Each row was made from one walk, in order. Every step used is in the known rows, and no mark comes twice. Write each row's walk.
Known rows:
pozari rozit: 3,-22,26,29,-15,-21,6,-3,0,5,2,-26,-12,42,29,-40,-1,0,-20,1,-26,11,-2
zala kopim: 2,-34,15,23,-5,-14,-10,26,-21,-10,-2,8,-30,23,-4,-18,-2,46,-19,-8,-9,-13,24
rozit rolikob: -6,-14,-14,-5,-15,-4,-21,-20,-11,0,10,-14,2,60,24,-37,5,57,-10,-3,-6,-18,23
goru munof dakedo: -16,-13,9,-6,-12,-3,21,-4,14,-2,-16,12,-10,-18,-1,-10,-6,14,-6,-5,7,0,18
kopim goru munof dakedo rolikob rozit: -21,17,-4,-51,26,-11,20,5,31,6,-14,26,-26,-6,-6,28,-15,8,-4,-11,4,5,-15
rolikob dakedo kopim: 30,-4,9,-37,1,12,14,6,8,-6,22,-27,-32,9,12,-26,20,35,6,2,9,-29,-1
munof dakedo: 2,-24,7,-5,3,-5,26,1,7,3,7,-14,-13,-2,4,-23,1,22,-9,2,-2,-6,23
goru munof: -11,-8,16,6,-32,-4,-3,0,0,-12,-17,12,-8,21,2,-22,-3,27,-16,-9,0,0,20
zala kopim goru munof dakedo: -13,-10,11,10,31,-5,9,21,9,-1,-27,37,-22,-43,-30,25,-16,-2,-11,-11,8,-5,9
tuto kopim: 19,-18,25,-24,-21,15,13,31,-16,4,5,-22,-8,41,13,-36,-6,37,-16,1,-21,1,11
rozit rolikob goru munof dakedo kopim: 3,4,-31,-43,10,-21,3,-23,7,0,-6,6,0,-17,19,20,25,12,28,-12,22,-38,17
ruvuniv zala kopim goru: -7,3,21,17,33,-12,-4,31,-8,1,-18,14,-39,17,-27,11,-23,20,-20,-31,5,-6,3
pozari rozit rolikob goru munof: -18,-5,-7,11,-22,-48,-24,-27,-2,10,-26,-1,8,39,42,-6,5,-10,4,-12,-13,-10,13
ruvuniv zala: -8,-1,21,1,-9,-10,7,5,-3,-1,-3,-11,-28,43,1,-23,-11,36,-14,-25,4,0,14
rozit rolikob goru munof dakedo: -17,-7,-26,-22,-3,-31,-4,-24,5,8,-21,10,9,-3,15,14,9,16,13,-8,12,-28,36
dakedo rolikob: 2,-13,8,-29,-12,-1,-9,1,-3,-9,11,1,-21,55,1,-13,9,46,-20,4,-19,-11,8
rolikob goru munof dakedo kopim: 13,-2,-4,-32,9,-20,25,1,11,-5,-12,5,-14,-38,2,21,23,-9,17,-10,16,-28,17
dakedo rolikob goru: 7,-13,1,-30,-5,-28,-14,8,-8,-5,1,-3,-17,48,1,12,21,23,-10,3,-17,-30,25
pozari rozit rolikob dakedo kopim goru: 18,16,-10,-32,35,1,-3,-22,19,18,19,-33,-12,27,31,-16,11,-4,8,3,-3,-21,-36
rolikob goru: 14,-19,7,7,-9,-32,-4,12,-11,-3,-5,-18,-6,34,7,-10,14,14,-10,-3,-9,-25,37
tuto kopim dakedo rolikob: -2,-11,27,-70,-6,33,27,33,-8,0,20,-25,-7,72,-5,-11,12,37,-18,23,-35,-4,-14
rozit rolikob dakedo kopim goru munof: 3,30,-20,-54,18,18,-13,-19,22,2,-2,2,-7,6,4,4,9,23,12,-7,21,-31,-14
dakedo munof: 11,-11,11,-18,-18,-6,4,12,-1,-17,18,-6,-9,25,9,-22,0,47,-14,-10,4,-21,14
ruvuniv zala kopim goru munof: -24,12,22,15,18,-10,-8,25,-2,-5,-40,40,-35,0,-32,20,-30,11,-16,-39,12,3,1

Which walk is each row?
5,-2,5,-30,2,6,28,-4,16,-10,-3,8,-19,-34,2,-4,11,14,7,-6,17,-10,0 : goru munof dakedo kopim
-9,-16,-4,15,-14,-20,-16,-29,-4,12,8,-24,2,63,46,-43,2,21,-10,-3,-22,0,-1 : pozari rozit rolikob
-3,-18,2,-40,7,0,16,-3,10,0,14,1,-24,18,-1,1,8,34,-11,10,-7,-10,8 : munof dakedo rolikob
-5,-10,19,-29,-5,7,26,17,3,-19,28,-23,1,40,-3,-18,12,36,-18,8,-2,-26,1 : kopim dakedo munof
-1,-3,-8,-35,-10,-16,-6,-18,14,6,27,-21,-11,39,49,-27,-3,36,3,-5,1,-25,-12 : pozari rozit rolikob dakedo munof
-5,-8,4,-36,-9,-18,0,11,-2,-3,11,-2,-36,60,22,-14,-3,53,-11,-10,-14,-4,-1 : dakedo rolikob rozit
-26,-16,32,10,15,-5,20,31,-12,-8,-2,-7,-37,41,-21,-6,-5,33,-14,-17,-2,-8,2 : ruvuniv zala kopim dakedo
-14,1,22,-72,-11,4,19,33,-5,-1,-13,0,2,48,-10,25,18,7,-4,12,-27,-16,-2 : tuto kopim dakedo rolikob goru munof
7,-18,-6,-42,14,-27,14,2,5,4,4,-4,-18,10,-2,24,17,12,-1,6,-8,-30,24 : munof dakedo rolikob goru
13,24,8,-41,15,18,7,6,26,-4,-5,1,-21,-14,-12,4,5,2,2,-3,18,-23,-15 : rolikob dakedo kopim goru munof
21,-2,22,-24,10,23,14,37,-6,11,-1,-19,3,33,-7,-17,-12,13,-20,4,-21,0,-2 : tuto kopim goru
-19,-5,5,-27,34,-1,1,18,11,-4,-22,50,-31,-27,-36,46,-11,9,-11,-6,1,-9,-2 : zala kopim goru munof dakedo rolikob
-24,-8,17,-30,25,-28,5,34,-14,-6,-5,4,-41,50,-25,41,11,21,-3,-14,-9,-30,5 : ruvuniv zala kopim dakedo rolikob goru
32,13,6,-41,33,17,13,11,19,1,16,-27,-25,3,-8,-7,14,9,-4,6,10,-30,-13 : rolikob dakedo kopim goru
-7,-10,-4,-8,-11,-16,-9,-26,9,19,12,-31,-11,50,47,-39,1,25,0,4,-12,-9,-6 : pozari rozit rolikob dakedo
12,21,9,-16,13,14,3,7,13,-12,-13,9,-7,-2,-14,2,7,1,-7,-9,9,-11,-12 : dakedo kopim goru munof
-12,4,6,-5,20,4,21,0,24,5,-21,13,-3,-26,-21,9,-11,-10,-14,-3,9,0,8 : kopim goru munof dakedo
-23,-2,-2,-51,-5,-16,21,-1,21,-2,-8,24,-34,3,14,11,-10,33,1,-14,5,4,-1 : goru munof dakedo rolikob rozit
17,1,-19,-52,3,11,-7,-17,3,1,27,-29,-19,30,29,-28,22,56,13,-1,15,-38,1 : rozit rolikob dakedo kopim
-18,-28,19,-22,10,5,0,26,-15,-15,12,3,-31,52,-20,7,16,44,-22,12,-24,-19,-2 : zala kopim dakedo rolikob
-6,-13,2,-8,-5,-32,18,1,10,2,-24,8,-5,-22,-1,15,7,-6,3,-6,9,-19,34 : rolikob goru munof dakedo
